Known rows, with every step that occurs:
tuse > gusire > ketofup > noraf > buzig > kada: [ 1.72 -0.56 -0.90  1.99  0.08  0.14 -2.11  2.86  0.64 -0.30 -1.55  1.21
 -3.79 -1.03 -2.72  1.31 -3.00 -0.17 -0.93  1.11 -1.48]
noraf > tuse > gusire > buzig > kada > ketofup: [ 0.47 -0.27  2.75 -0.24 -1.00  0.51 -1.34  1.34 -0.62 -0.33 -1.41 -0.50
  0.23 -0.77  0.48  0.54 -7.02 -0.13  0.94  0.55  1.52]
buzig > noraf > ketofup: [-0.08  0.06  0.29  1.12  0.67  1.71  1.98 -0.11 -0.55  0.71 -0.37  0.26
 -0.64 -0.78  0.08 -0.87 -1.48 -1.69  1.60 -1.18 -0.58]
kada > ketofup > noraf > tuse > gusire: [-0.38  0.41  1.17  1.49 -0.15  4.56 -1.37  1.65  0.56 -0.02 -0.09  0.25
 -0.48 -0.94 -1.63  0.15 -2.95 -0.21  0.51  0.18 -0.51]
ketofup > noraf > tuse > gusire: [ 2.39  0.63  0.96  1.10  0.32  3.90 -0.38  1.07  0.77 -0.38 -0.91 -0.47
 -2.43 -0.99 -0.85  0.54 -2.29  0.37 -0.49  0.21 -1.12]
buzig > gusire > ketofup > noraf > tuse: [ 2.07  0.33 -0.15  0.43  0.57  1.71  1.87 -0.11  1.31  0.30  0.19  0.94
 -3.08 -1.04 -2.54  1.43 -2.83 -4.20  0.63  0.49 -0.19]
buzig > kada > tuse: [-2.21 -0.63  0.91  0.36 -1.02 -1.38  0.58  0.60 -0.90  0.13 -0.65  0.11
  1.06  1.03  0.60  0.86 -1.04 -0.12 -0.08  0.24  1.55]
buzig > noraf: [-0.75  0.33 -0.51 -0.08  0.38  0.87  1.33  2.77 -0.83  0.34 -0.89 -0.76
 -1.27  0.15 -0.24 -1.05 -1.15 -0.68  1.23 -0.95 -0.40]
noraf > ketofup: [ 0.87 -0.42  0.83  1.32  0.34  0.96  0.61 -3.05  0.45  0.33  0.55  1.04
  0.29 -0.91  0.34  0.24 -0.12 -0.96  0.32 -0.28 -0.14]
gusire > ketofup > noraf: [ 0.11  0.30 -1.86  1.34  0.57  0.71  0.11  1.07  0.84  0.26  1.31  1.10
 -2.81 -0.28 -3.45  0.71  0.31 -1.03 -0.40  0.56 -1.20]
noraf > buzig > gusire > ketofup: [ 0.32 -0.55  0.33  0.47  0.25 -1.51 -0.68  0.63  0.59  0.43 -0.81  0.86
 -1.61 -0.65 -1.37  0.75 -1.29 -3.65  1.33  0.23  0.70]
buzig > noraf > tuse: [ 0.46  0.45  0.46  0.72  0.34  1.61  2.17  0.49 -0.04  0.11 -0.66 -0.67
 -2.61 -0.57 -0.65 -1.46 -1.97 -2.20  2.07 -0.19  0.34]
noraf > tuse: [ 1.37  0.11  1.23  0.58 -0.06  0.86  0.88 -2.30  0.82 -0.20  0.31 -0.20
 -1.51 -0.84 -0.39 -0.32 -1.00 -1.55  0.86  0.58  0.79]
ketofup > noraf > buzig > kada > tuse: [-0.67 -0.55 -0.40  2.46 -0.12 -1.87 -0.85  2.23  0.36  0.32 -0.95  1.51
 -1.55  0.96 -0.93  1.09 -0.97  0.64  0.58  0.16  2.05]
kada > tuse > noraf > buzig: [-3.06 -0.60  1.38  3.96  0.22  0.07 -2.08  2.82 -0.74 -0.49 -0.94 -1.47
 -0.22  0.63 -0.59 -0.68  1.45  0.13  1.40  0.65  1.49]
gusire > buzig > kada > tuse > noraf > ketofup: [-1.32 -0.45  2.34  2.60 -0.07 -0.79  0.15  1.20 -1.81 -0.30 -1.06 -1.17
  1.14  0.44  1.24  0.93 -3.16  0.34  0.59  0.27  1.72]
noraf > buzig > gusire: [ 1.13 -0.38  0.75 -0.14  0.37 -1.13 -0.63  0.69  0.29  0.29 -1.93  0.58
  0.00 -0.11  0.99  0.74 -1.64 -1.81  1.17 -0.31  0.92]
kada > ketofup > noraf > buzig > gusire > tuse: [ 0.00  0.90  1.12  1.42  0.70  0.07 -0.31  3.18  1.15  1.08 -0.37  2.14
  0.64  0.26 -0.20  0.52 -1.39 -0.88  2.12 -0.69  2.42]
gusire > buzig > noraf: [-0.10  0.90 -0.21 -0.35  0.72 -1.16  0.80  4.42 -1.26  0.47 -1.04 -1.03
 -1.59  0.44  0.67 -0.96 -2.74  0.15  1.82 -1.32  0.84]
tuse > gusire: [ 0.24  0.05  1.34 -0.30 -0.33  2.03 -1.20  1.59 -0.45 -0.38 -1.49 -1.17
  0.05 -0.32  0.80  0.12 -1.36  1.16 -0.86 -0.23 -1.33]
buzig > kada > tuse > gusire: [-2.08 -0.65  2.19 -0.04 -1.32  0.58 -0.75  2.17 -1.28 -0.23 -2.07 -0.93
  1.34  0.58  1.40  0.95 -2.41  0.96 -1.06  0.09  0.36]
kada > ketofup > noraf > tuse: [-0.30  0.28  0.00  1.61  0.17  2.56 -0.04 -0.15  0.90  0.28  1.24  1.48
 -0.69 -0.47 -2.51  0.03 -1.71 -1.28  1.39  0.52  0.64]
kada > tuse > noraf: [-3.62  0.00  1.27  2.42 -0.12  1.35 -0.57  2.46 -1.27 -0.48 -0.50 -2.06
  1.13  0.95 -0.14 -0.29  1.21  0.31 -0.13  0.42  0.28]

Rows:
[ 2.43  0.52 -0.30  1.54  0.62  1.95  0.83 -0.67  1.38 -0.03  0.53  0.67
 -2.81 -0.59 -1.73  0.31 -1.17 -0.76  0.51  0.42 -0.01] | ketofup > noraf > tuse
[ 0.70  0.52  1.55  0.44  0.06  3.35  0.84  2.25 -0.34 -0.14 -1.92 -1.59
 -2.27 -0.99  0.11 -1.24 -3.27 -1.18  1.23 -0.41 -0.89] | buzig > noraf > tuse > gusire
[-1.08 -0.08  1.59 -0.95 -0.96 -0.41 -2.06  3.43 -1.49 -0.08 -1.69 -0.37
  1.68  0.11  1.02  0.77 -5.80  1.50 -0.06  0.01  0.56] | tuse > gusire > buzig > kada > ketofup
[-0.24  0.30  1.21  0.99  0.06  3.12  0.93  2.10 -0.22 -0.08 -0.91 -1.45
 -3.94 -1.51 -2.12 -1.25 -2.92 -3.10  1.30  0.09 -1.10] | buzig > noraf > tuse > gusire > ketofup
[-1.97  0.40 -1.17  1.10  0.19  1.85 -0.92  1.66  0.16  0.53  0.96  1.53
  0.65  0.34 -2.04  0.28 -0.83  0.36  0.57  0.04 -0.38] | kada > ketofup > noraf
[ 2.17  0.55  2.78 -0.04 -0.01  1.06 -0.96  1.15  0.10 -0.38 -1.11 -1.70
 -1.71 -0.91  1.03 -0.01 -3.78  0.33  0.64  0.05  0.91] | noraf > tuse > gusire > buzig
[ 0.38  0.87  1.53  1.05  0.16  2.72 -1.77  3.03  0.14  0.13 -0.14 -0.20
 -0.83 -0.56 -0.92  0.22 -4.61  0.76  0.93 -0.16  0.62] | kada > ketofup > noraf > tuse > gusire > buzig
[ 1.68  0.03  1.38 -1.34 -0.50 -0.99 -1.01  2.79 -1.09 -0.44 -2.39 -1.13
 -0.16 -0.13  1.80  1.21 -5.24  1.94 -1.00 -0.16  0.13] | tuse > gusire > buzig > kada
[ 3.08  0.99  1.27  0.70  0.58  2.06 -0.80  2.78  0.67 -0.21 -0.88 -0.92
 -2.76 -0.62  0.01  0.59 -3.72  1.26 -0.08 -0.22  0.06] | ketofup > noraf > tuse > gusire > buzig
[-0.85 -0.07  0.77  0.20 -0.38  1.59 -1.23  1.66 -0.16 -0.26 -0.37 -0.81
 -1.44 -0.90 -1.40  0.15 -0.94 -0.86 -0.90  0.58 -1.66] | tuse > gusire > ketofup
[-1.12 -0.25  1.63  3.30 -0.14 -0.67 -0.92  2.03 -0.49 -0.44 -1.01  0.27
  0.61 -0.03 -0.70 -0.60 -1.79  0.41  1.47  1.32  2.18] | gusire > tuse > noraf > buzig > kada > ketofup
[-2.89 -0.10  2.55  0.49 -0.79  1.67 -1.36  2.66 -0.89  0.03 -0.99 -1.69
  1.28  0.44  1.21  0.11 -0.16  0.90 -0.52 -0.64  0.28] | kada > tuse > gusire
[ 1.60  0.37 -0.80  2.17  0.51  1.39  0.88 -0.87  1.56  0.08  1.61  1.18
 -4.07 -1.17 -3.91  0.30 -0.97 -2.63  0.44  1.12 -0.17] | gusire > ketofup > noraf > tuse
[ 1.37  0.23  3.11  1.53  0.81  2.16  2.26 -0.04 -0.38  0.00 -1.16 -0.91
  1.74 -0.49  2.18  0.60 -1.57 -1.26  0.44 -0.33  0.31] | buzig > gusire > tuse > noraf > ketofup
[-2.07 -0.07  1.31  1.46 -0.39 -1.72 -0.39  3.89 -2.14 -0.65 -1.52 -2.08
  0.84  1.28  0.82  0.69 -2.90  1.19 -0.06  0.62  1.84] | gusire > buzig > kada > tuse > noraf
[-2.05 -1.03  0.13  2.67 -0.28  0.01 -2.32  1.78 -1.26 -0.77 -1.68  0.15
  0.48 -0.01 -1.59 -0.14 -2.97 -0.24  1.22  1.44  0.57] | tuse > noraf > buzig > kada > ketofup
[-1.42 -0.64 -0.92  2.83 -0.17 -2.07 -0.94  1.92  0.56  0.38  0.12  1.94
 -2.77  0.28 -3.29  1.11 -0.39 -1.57  0.66  0.86  1.67] | gusire > ketofup > noraf > buzig > kada > tuse
[ 2.32 -0.37 -1.74  1.67  0.47 -1.39 -0.67  1.16  0.67 -0.05 -1.23  2.09
 -2.58 -0.14 -1.31  1.05 -2.24  0.73  0.19  0.56  0.29] | ketofup > noraf > buzig > kada
[ 1.49  0.02 -1.29  2.09  1.03 -0.30 -1.34  1.62  1.06  0.20 -0.27  1.42
 -2.69 -0.13 -1.62  0.19  0.27  0.62  0.81  0.00  0.17] | ketofup > noraf > buzig
[-1.55  0.02  1.26 -0.14 -0.75 -3.35  0.12  2.17 -1.21  0.26 -0.67 -0.38
  0.65  1.28  1.41  0.89 -2.77  0.82  0.43 -0.26  3.04] | gusire > buzig > kada > tuse
[-2.86 -0.77  1.82  0.52 -1.37  0.06 -0.65  2.02 -0.99 -0.08 -0.94 -0.56
 -0.16 -0.08 -0.93  1.07 -1.87 -0.94 -1.14  0.69  0.16] | buzig > kada > tuse > gusire > ketofup
[ 0.94  0.04  2.02  1.04 -0.32  2.23 -0.25 -0.54  0.69 -0.44  0.02 -0.70
 -2.75 -1.70 -1.89 -0.06 -1.76 -2.55 -0.06  1.18 -0.54] | noraf > tuse > gusire > ketofup
[ 0.57 -0.39  0.79  1.37  0.69  0.53 -1.04  2.36 -0.84 -0.57 -2.66 -1.08
 -0.16  0.02  0.30  0.37 -1.97 -1.01  0.61  0.42 -0.15] | tuse > noraf > buzig > gusire
[-1.93 -0.75 -0.08 -0.37 -1.00 -0.52 -0.25 -0.30 -0.74  0.14 -0.25  1.27
  1.69  0.08 -0.58  0.52 -3.10 -0.42  0.29  0.62  0.51] | buzig > kada > ketofup
[-2.26  0.26  3.03  0.17 -0.49 -0.18 -1.79  4.38 -1.15  0.19 -1.09 -2.05
  1.07  0.82  1.94  0.37 -1.53  1.74  0.12 -0.94  1.57] | kada > tuse > gusire > buzig
[-1.99 -0.17  0.25  1.27 -0.71  1.17 -0.51  3.64 -0.35  0.05 -0.72  0.13
 -1.43  0.18 -2.16  1.63 -1.98 -0.13 -1.58  0.47 -0.77] | buzig > kada > tuse > gusire > ketofup > noraf
[-2.65  0.28  0.56  1.76 -0.30  2.39 -1.29  4.21 -0.04  0.35  0.27 -0.49
 -1.49  0.23 -2.20  0.83  0.11 -0.23 -0.82 -0.05 -0.87] | kada > tuse > gusire > ketofup > noraf
[ 1.78 -0.08  0.13 -0.99 -0.30 -2.93  0.21  1.11 -0.78 -0.12 -0.98  0.24
 -0.45  0.29  0.89  1.07 -4.02  1.03 -0.08  0.12  1.49] | gusire > buzig > kada
[ 1.25  0.35  0.17  0.69 -0.07 -0.50 -0.01  0.94  0.05  0.17  0.21  1.55
 -1.20 -0.21 -1.54  0.93 -5.71 -0.16  1.48  0.67  2.17] | gusire > buzig > kada > ketofup > noraf > tuse
